Each row was made from one small tree. The marks that hang from a mark follow it in brackets, in alphabetical order. Every link used is in the known rows. Write each row's tree.
Known rows:
bikozes[padup[guton pudup vurala] riki]: [  0  -8  -3   6   2  -5   5 -27  -1  -6 -15  15 -24 -17  31   8   1 -21
  15 -12  12   9 -24   7   6  -2  -3  10   4   8 -10 -16 -17 -13   0   3
 -13 -32   9 -10  13 -14]
padup[bikozes[riki] pudup[vifur[guton]]]: [ 20  -3  26   1  -8  -6  11 -22 -15  -5  -6  22 -25 -25   4   7  10  -9
   0 -20  11  15 -13  20  -9  14  25  10  10  -6  26  -4 -19   7  -4  11
 -35 -14  12 -23 -20   6]
padup[bikozes guton]: [ -5  -5   7 -11  -4 -12   4 -13  -9 -14   1  19 -23 -22  14  11   7  15
  -2 -17   4  11  -4  12 -14  10  24   4  16  -9   2  -4  -6  11   0   8
 -33 -24   0 -21   8 -11]
pudup[padup]: [  2 -11  16 -10   1  -8   3 -15  -4   7  -3  10  -7 -18  -4  13   5  13
  -2 -31   2  15  -5   2   1   8  24   7   7   0   2   4 -16  12   2  14
 -29 -13   7 -14   4  -4]
bikozes[vifur]: [  7  -4  24   2   2 -11   8  -5 -11  -2  -5  14 -19 -15   5  12   5   5
  -6 -14   3  13  -5  20 -18  11  20   9   2  -6   2   3 -15  14  -1  19
 -22 -22   3 -15 -10  -8]
riki[bikozes]: [ -2  -8  16 -18  -5  -7 -10 -14 -14  -6  -2  11  -8 -11  -3  23  -6  11
  -9 -27  -3  15  -1   7  -5  11  22  13   8 -13   5  -4 -10  15  -3  20
 -32 -24   4  -5   3   2]
pudup[vifur[bikozes guton padup vurala]]: [ 24  -3  47   1 -13 -11  -8 -16  -5  16 -16   8  25   3  -3   5  -3  15
  -5 -21   3  18 -13   5  -6  20  34  17  -7   4  26  20 -12  31   8  19
 -30  -9  -5  -5  13   8]
vifur[riki[bikozes padup[guton]] vurala]: [-12  -3  21  -8   4  -2 -20 -16  -9  -8   8   5  -9  -7  -1  25 -11  23
   1  -1   2  22  -3  -3  -8   8  33  10  -3   2   4   2   2  16  14  11
 -39 -28  -3  -2  25  14]
padup[bikozes pudup]: [  0 -12   4 -16  -1 -15   5 -19 -11  -3   1  17 -16 -24   7  17   3  -5
  -7 -20   3   8 -10  13  -7  14  23   2   8  -4  10  -5 -17  10  -2   3
 -26 -25   9 -21  -2  -1]
padup[pudup vurala[vifur[bikozes riki]]]: [  8 -13   5   1   5 -17 -13 -22  -4  19 -13  15  -3 -14  15  22  -9 -14
   0 -10  -1  20 -20   4  10  16  19   4  -2 -10  11  -7 -13   5  -6  21
  -5 -31  12 -12  11  -3]
pudup[padup vifur[riki]]: [ 12  -8  24   1  10  -8  -3 -13  -3  13  -3  18 -11 -15 -12  12  -5  10
   6 -23   3  24 -12  -2  -1  18  38   0  10  -3  23   6 -11  14   5  23
 -34 -10   0 -15  -3  13]
guton[padup[vurala]]: [ -5  -8   5 -15   8  -2  -5 -24  -1   6 -17  23  -6 -18  11  14  -1   2
  10 -26  -3  14 -11   3   3   8   4  14  17  -5 -15  -9 -13   8   7  -1
 -18 -26  -7  -6   8  -7]
bikozes[riki vifur[padup[guton] pudup]]: [  5   4  36  19   0  -3  14   5  -9  -5 -14   3 -25 -12  12   1   2   6
  13   8  -2   2   2  20 -12   9  10  12  10  23  12   8 -16   6  11  10
 -31 -18  11  -5   5 -11]
vifur[padup vurala]: [  9  -7  30   0  -1 -14  -5 -10  -2  14  -6   6  13  -3   7   9   1  16
  -2 -16  -3   8  -5   7  -1  15  30  11  -1  15   4  15 -12  21  10   7
 -22 -16  -4  -5  16   1]
bikozes[vifur[padup[guton pudup] riki vurala]]: [  7  -7  24  14  13 -12  -3  -7  -5   7  -3   1 -11  -5   8   5   5  -2
   7  17   4   7 -12  13  -7  20  22  -7 -11  21  16  11  -9  12  11  13
 -17 -25   0 -15  22   1]
bikozes[padup[pudup] riki[vifur[guton vurala]]]: [ 25  -4  34   9 -11  -6  -2 -16 -16   1  -4  15   5  -8  22   3   2 -12
  -6 -19   9   9  -6  22  -2  13  36  32 -10  12   2   0 -25   6  -5   9
 -15  -5  16   0  -5   9]
pudup[vifur[bikozes padup[guton] riki vurala]]: [ 15  -2  36   4   1 -15 -18  -8   1  14 -15   8   5   3   4   7 -16  12
   9   1   3  18 -14  -1  -6  18  27  -1   0  13  29  13  -5  22  15  20
 -33 -19 -13  -8  26  13]
vurala[padup[bikozes guton]]: [ -8 -11   2  -7  -3  -5  11 -20  -4 -12  -8  19 -22 -27  13   7   9  24
   4 -10  11   8   0   9 -10  10  12  -2  10  -4  -1  -5   0  12   7  11
 -28 -30  -7 -19  16 -27]
vifur[bikozes guton pudup riki vurala]: [ 16  -1  43  10  -9  -4  -8  -5  -4  11 -16   8  25  -3   1   8 -16  25
  -4  -1   1  17   6   7  -6  19  44  18  -2   8  15  20  -6  31  14  25
 -29   1   7   2  10  14]
bikozes[riki[vifur]]: [  9  -1  27   4 -10  -8   0   2 -14   0  -4  19 -15 -18  15  11  -9  -1
   0 -18  -3  12   5  21  -6  11  26  17   2  -1   1  -9 -23   4  -9  16
 -19 -11  13  -4 -23   6]
vurala[padup[bikozes guton] vifur[pudup]]: [ -4  -7  16  -5  -3 -11   7  -9 -10  -8 -13  20 -15 -21  12   7  18  23
   5  -1   2   6   5  17 -14   9  19   5  25  -2   8   3   4  12   1   7
 -29 -31   7 -16  15 -33]
padup[bikozes[vifur] guton pudup]: [ -1  -6   4  -5   4 -13  10 -12 -13 -13   2  14 -38 -27  14  10  16  -6
  -2  -5  11   7 -12  23 -22  11   7  -5   7  -6  10  -4 -12   6  -4  10
 -23 -32   8 -26   2 -13]
vifur[guton padup[pudup] riki[bikozes] vurala]: [ 10 -11  26   1  -1  -2 -16 -27  -9  12  -2   2  21  -2 -10  15  -3   9
  -5  -9   0  12  -7   5   8  25  43  15 -12   5  19  11 -13  21   8  17
 -29  -9   5   1  21  15]
guton[padup[bikozes pudup[vifur[riki]] vurala]]: [  4  -9   1 -15  18  -8  -8 -34  -3   7 -13  33 -23 -26  11  16  -4 -12
  14 -19   2  14 -23   2  -1  19   8  -1  23 -12  15 -10 -15   3   6  -7
 -24 -28  -8 -20   1  10]
vurala[padup[guton pudup] vifur[bikozes riki]]: [  7 -17   5   2   4  -9   0 -24  -5   7 -17   8 -12 -16  11  12  -2   6
   4   9   7  16 -13   3   1  15  14  -5  -3   7  19  -8  -1   9  -1  29
 -19 -35   3 -15  21 -18]
bikozes[padup[pudup[vifur] vurala] riki]: [ 14  -7  13   5   5 -10   2 -27  -2   3 -17  24 -20 -15  21  12  -5 -32
  12 -24  10  13 -33   7   5   3   6  12   8   1   7  -8 -20  -5   0   3
 -15 -29   9 -11  -2  -1]
pudup[padup[bikozes[riki] guton vurala] vifur]: [ -2   2   7   0   3  -9   5 -20  -1   1  -2  23 -39 -29   9  10   9  -4
  12 -30  10  23 -15   8  -7   4   8  -3  21 -12  11  -5 -11  -6   0   2
 -29 -24   6 -22   1  -9]
riki[vifur[guton padup[bikozes vurala]]]: [  4  -9  16  -4 -13  -7 -10 -20  -9   8  -2  23   6 -24   9   9   8   7
  -3 -32  -8  11   2  20   1  21  27  33   3 -24  -5   1 -21  10   0  -1
 -17  -2   7   1   8  -7]

Which tree is each row?
[-15  -8  16 -20  -5  -3 -19  -6 -15  -8  -4  20   2 -16  -2  34 -13   7
  -1 -26 -16  15   2  11   2   5   9  33  11 -20  -8   0 -12  11   0   1
 -21 -21  22  20  12  10]
riki[bikozes padup[vurala] vifur[pudup]]
[  0 -13   1 -14  13 -14  -8 -31  -8  10 -18  24  -8 -17  17  17  16 -14
   5 -21  -5   9 -23   6   5   9   7   9  16  -4  -3 -12 -14   0  -9  -4
 -11 -35   4 -13   6 -16]
guton[padup[pudup vurala[vifur]]]
[ 20  -7  35  -5 -15 -12  -8 -24 -10   1 -11  14   7  -5  15  11   2   8
 -12 -27   6  18 -11   6  -5  11  37  40   0  -6   5   3 -13  16  -4  21
 -29 -12   7  -6   9  -8]
vurala[vifur[bikozes[padup] guton]]
[  4  -9  29 -18  -5  -2 -10 -23 -15  -5  -1  12   5  -6 -18  26   8   3
 -11 -23   6  20 -20   5  -9  11  26  18  -6  -7  20  10  -7  23   2  12
 -37 -23   7  -3   8  17]
riki[bikozes padup[pudup[vifur[guton vurala]]]]
[ -2  -9   6  -9  -3 -13  -6 -21   1   9  -6  17  -3 -21  11  16   1   6
   2 -28  -5  11  -8   8   2  15  17  15  12 -14  -3   3 -18   9   8  -7
 -23 -22   1  -9  21  -9]
vifur[padup[bikozes vurala]]
[  8  -4  15  -1   4 -11 -17 -22   3   0 -18  26 -12  -7  20  10 -22  -1
  14 -14  10  23 -25  -3  -2   8  11  10   4  -8   9  -6  -5   6  10  16
 -26 -28  -7  -5  24   3]
pudup[vifur[bikozes[padup[guton vurala]] riki]]
[ -1  -2  20  -5   7  -3 -16 -14  -5  -2 -10  16  -6  -6  -4   9  -6  21
   5   1   9  21  -4   4  -9  16  23  -7   3  -2  20   3  10  22   6  24
 -31 -32 -15  -8  21  -2]
pudup[vifur[riki[bikozes] vurala[padup[guton]]]]
[ -6 -13  12  -4  -1   0 -12 -23   2   9 -10  13  -3 -19   8  29 -26   8
   2 -18  -1  26 -14  -7   6   8  18  16  -4  -6  -1   0 -13  12  19  14
 -27 -28   1  -2  22  15]
vifur[bikozes riki[padup[vurala]]]
[  3   3  18 -14  -1  -1   7 -22  -8  -2  -7  19 -30 -28  21  10  -6   4
   5 -24   3  11   0  11 -11  10  16  18  26   7   2  -9 -23   3   6  -6
 -42 -22  -6 -18  -9   4]
guton[padup[bikozes[riki]]]
[  4  -8  14   5   2  -9 -16 -17   7  12 -21  17  -4 -10   6  12 -18   5
  17  -7   0  20 -20  -3   4  15   9   1   3  -6  18   3  -6  10  11  18
 -26 -24  -7  -3  28   2]
pudup[vifur[bikozes padup[guton vurala] riki]]
[-11  -9   5  -4   4  -2  -7 -23  -2   2   5  21 -18 -30  11  26 -11  10
   3 -20  -1  21  -8   1  -2  11  25  16   9 -13  -5  -1 -10   6  19  -1
 -31 -28   1 -14  15   8]
vifur[riki[padup[bikozes vurala]]]
[ 12 -10  19   3  11 -12  -2 -13  -7   3 -10  21 -14 -12  -3  14  -5  -7
   7  -9   3  13 -22   6  -4  20  30  -8   5   1  26  -3 -13  12  -1  23
 -25 -23   2 -18  -9  11]
padup[pudup[vifur[riki]]]
[ 13   6  50   9   9   5   1  -7 -10   5 -14  16   1  -9   0   1   2  20
   2   5   0  14   6  14 -15  21  35  21  11  13   7  19 -11  26  17   8
 -34  -2  -3  -7  -1   8]
bikozes[vifur[guton[padup] pudup riki vurala]]
[ 11  -3  34   4   1 -14 -13  -8  -8  -1 -16  14  -4   0  21  10 -14  12
   4   1   1  14  -7   3  -4   9  28  21  13  13  14   2  -4  12   5  18
 -32 -21  11  -4  22  -2]
vurala[vifur[bikozes[padup[guton]] pudup riki]]
[  6   5  44 -12   2   4  -6 -11 -17  -4 -11  11   5  -5  -5  11   6  18
  -8 -11  -4  13   8  16 -18  16  21  28  13   1   6  16  -9  29   7   5
 -36  -8   2   4   5   6]
riki[bikozes[vifur[guton[padup] pudup vurala]]]
[  0 -16  10  -3   4 -10   9 -19  -2   9 -13  11   7 -13   6   9   7   7
  -2  -5   9   8 -11   9   0  13  14  -5  -7  14   5   8  -9  18   5  12
 -11 -31  -2 -13  16 -16]
vifur[vurala[padup[pudup]]]
[  3 -11  33   6  -5   9   3 -22  -8  -3  -2  15  -2 -18  -5  19  -4  24
   0 -10   3  23  -3   1   1  15  44  23  -3  -2   0   4 -10  17  17  17
 -42 -12   3  -9   1  11]
vifur[guton riki[padup]]
[ 10  -4  39  -3  -8 -15  -7   3  -1  15 -18  -3  27   3   4  13 -17  15
  -2  -9  -7   9  -1   4  -2  13  20  17   3  21  15  26 -14  30  14   7
 -25 -12   4   5  24   7]
vifur[bikozes padup pudup vurala]
[  0 -11  -4 -11   4 -22  -6 -24  -9   7  -2  24 -15 -25  17  22  16 -16
  -5 -25  -1  12 -16  16  -2  13  20   7  14 -18   2  -7 -12   0 -14  -1
  -8 -35  14 -21   7 -17]
padup[bikozes pudup vurala[vifur]]
[ -2 -11   6   1   8  -7   2 -22   0   1  -3  13 -13 -22  15   5   5  11
   5  11  13   8  -6  10  -6  18  22 -15  -2  10  13   0   1  14  12   7
 -22 -33  -6 -23  26 -12]
vifur[riki vurala[padup[bikozes guton pudup]]]
[  0  -9  12  -8  -1   6   2 -33  -4   3 -19  24   4 -19   6   7  11  11
   5 -26   0  17  -9   4   1  11  14  24  14 -14 -16  -5 -16  11   5   2
 -23 -12  -5  -6   9 -10]
vifur[guton[padup[vurala]]]
[ -4 -13   3 -12  -2 -15   2 -13 -11  -5  -2  18  -7 -21  18   5  13   3
  -1  -4   6   5  -1  22 -13  17  13  -3  -3   1   5  -1  -6  14  -4   5
 -11 -28   5 -12  16 -17]
riki[vifur[vurala[padup[bikozes guton pudup]]]]
[ 12 -10  20  -3   6 -13   8 -15 -12  -6  -6  11 -22 -13  13  12   3 -15
  -5 -15  12   7 -22  16  -8  11  13  15  -6   7   4  -1 -21   7   1   7
 -17 -25   8 -14   3  -5]
bikozes[padup[pudup] vifur]
[  7  -5  38  10  -5   4  -5 -17  -5   4   1  11  10 -10  -2  15  -1  26
  -4  -7   4  20  -3   1  -5  15  53  22  -8   5  -1  12  -5  22  18  16
 -38 -12  -3  -9  10  16]
vifur[guton riki[padup] vurala]
[ -1   2   6 -10   3  -1   4 -26  -2   3 -14  25 -27 -31  25  14  -5  -4
   7 -28   1  16  -5  10  -3   7   5  17  24  -5 -10 -12 -21  -5   6 -13
 -29 -26  -5 -17   0  -3]
guton[padup[bikozes[riki] vurala]]
[ 11 -19  20   1  -7  -5   7 -26  -9   6 -13   6  11 -14  -5   8  10   4
   0 -16   3   6 -16  11  10  19  29  14  -6   7  10   5 -21  16   3  12
 -25  -9  11  -6   8  -7]
vifur[guton padup[pudup]]
[  1  -9  16  -3  -6 -11   2 -17 -14  -2  -9   3 -25 -17  19  23   0 -10
   2  -7   6  17 -16   6  -3   2  10  13   1  15  13  -8 -10  -1  -2  15
 -33 -39  17 -15   9  -5]
vurala[vifur[bikozes[riki[padup[guton pudup]]]]]
[  5  -4  16   2   6 -10  -1 -16  -4  -2  -8  22 -17 -15  19  12   1  -8
  -1 -25   7  15 -17  14  -8   5  10  22   1 -10 -14   1 -18   3   3   5
 -11 -26   1  -8  11 -14]
bikozes[padup[vurala] vifur]
[  1  -8  13   9  10  -7 -14 -17   4   7 -17  23 -10  -9   2   6  -4   3
  22  -6  -2  14 -21   0   3  16  18  -4   9  -7  11  -1  -4   6  11  10
 -26 -23  -8  -7  22  -5]
pudup[vifur[padup[guton vurala] riki]]
[  0 -10  18  -2   0   7 -12 -23  -5   8  -8  14   8 -17 -19  19  -3  17
   3 -25  -5  24   4  -1  11  13  29  21  10 -21   2   8  -8  13   7  18
 -26   1  18   8  18   4]
vifur[guton pudup[padup[vurala]] riki[bikozes]]
[-11  -6  -8  -8  -1 -10  -1 -20  -4  -8  -4  25 -22 -26  17  13   7   6
   5 -20   5  11  -9  11 -10   7   9   3  16 -20 -11  -7  -5   2  -1   2
 -19 -29   1 -17  17 -19]
padup[bikozes guton vurala]
[ 12  -6  30  10  -5   1   8 -16 -12   2 -10  23   1 -23   1   5  11  27
  -3  -1   1  15  10  14  -4  22  48  20  15  -4  15   8  -2  19   9  14
 -36 -12   7 -12   6 -16]
vurala[padup[bikozes] vifur[guton pudup riki]]
[  6  -1  37  -3  -9   0   1  -4 -19 -16  -7  12  -5 -12 -11  15   6  15
 -12 -15  -1  16   6  20 -15  13  24  26   7 -15   8  11  -9  23  -2  22
 -37  -9  17   2  -3  -3]
riki[bikozes[vifur[guton pudup]]]
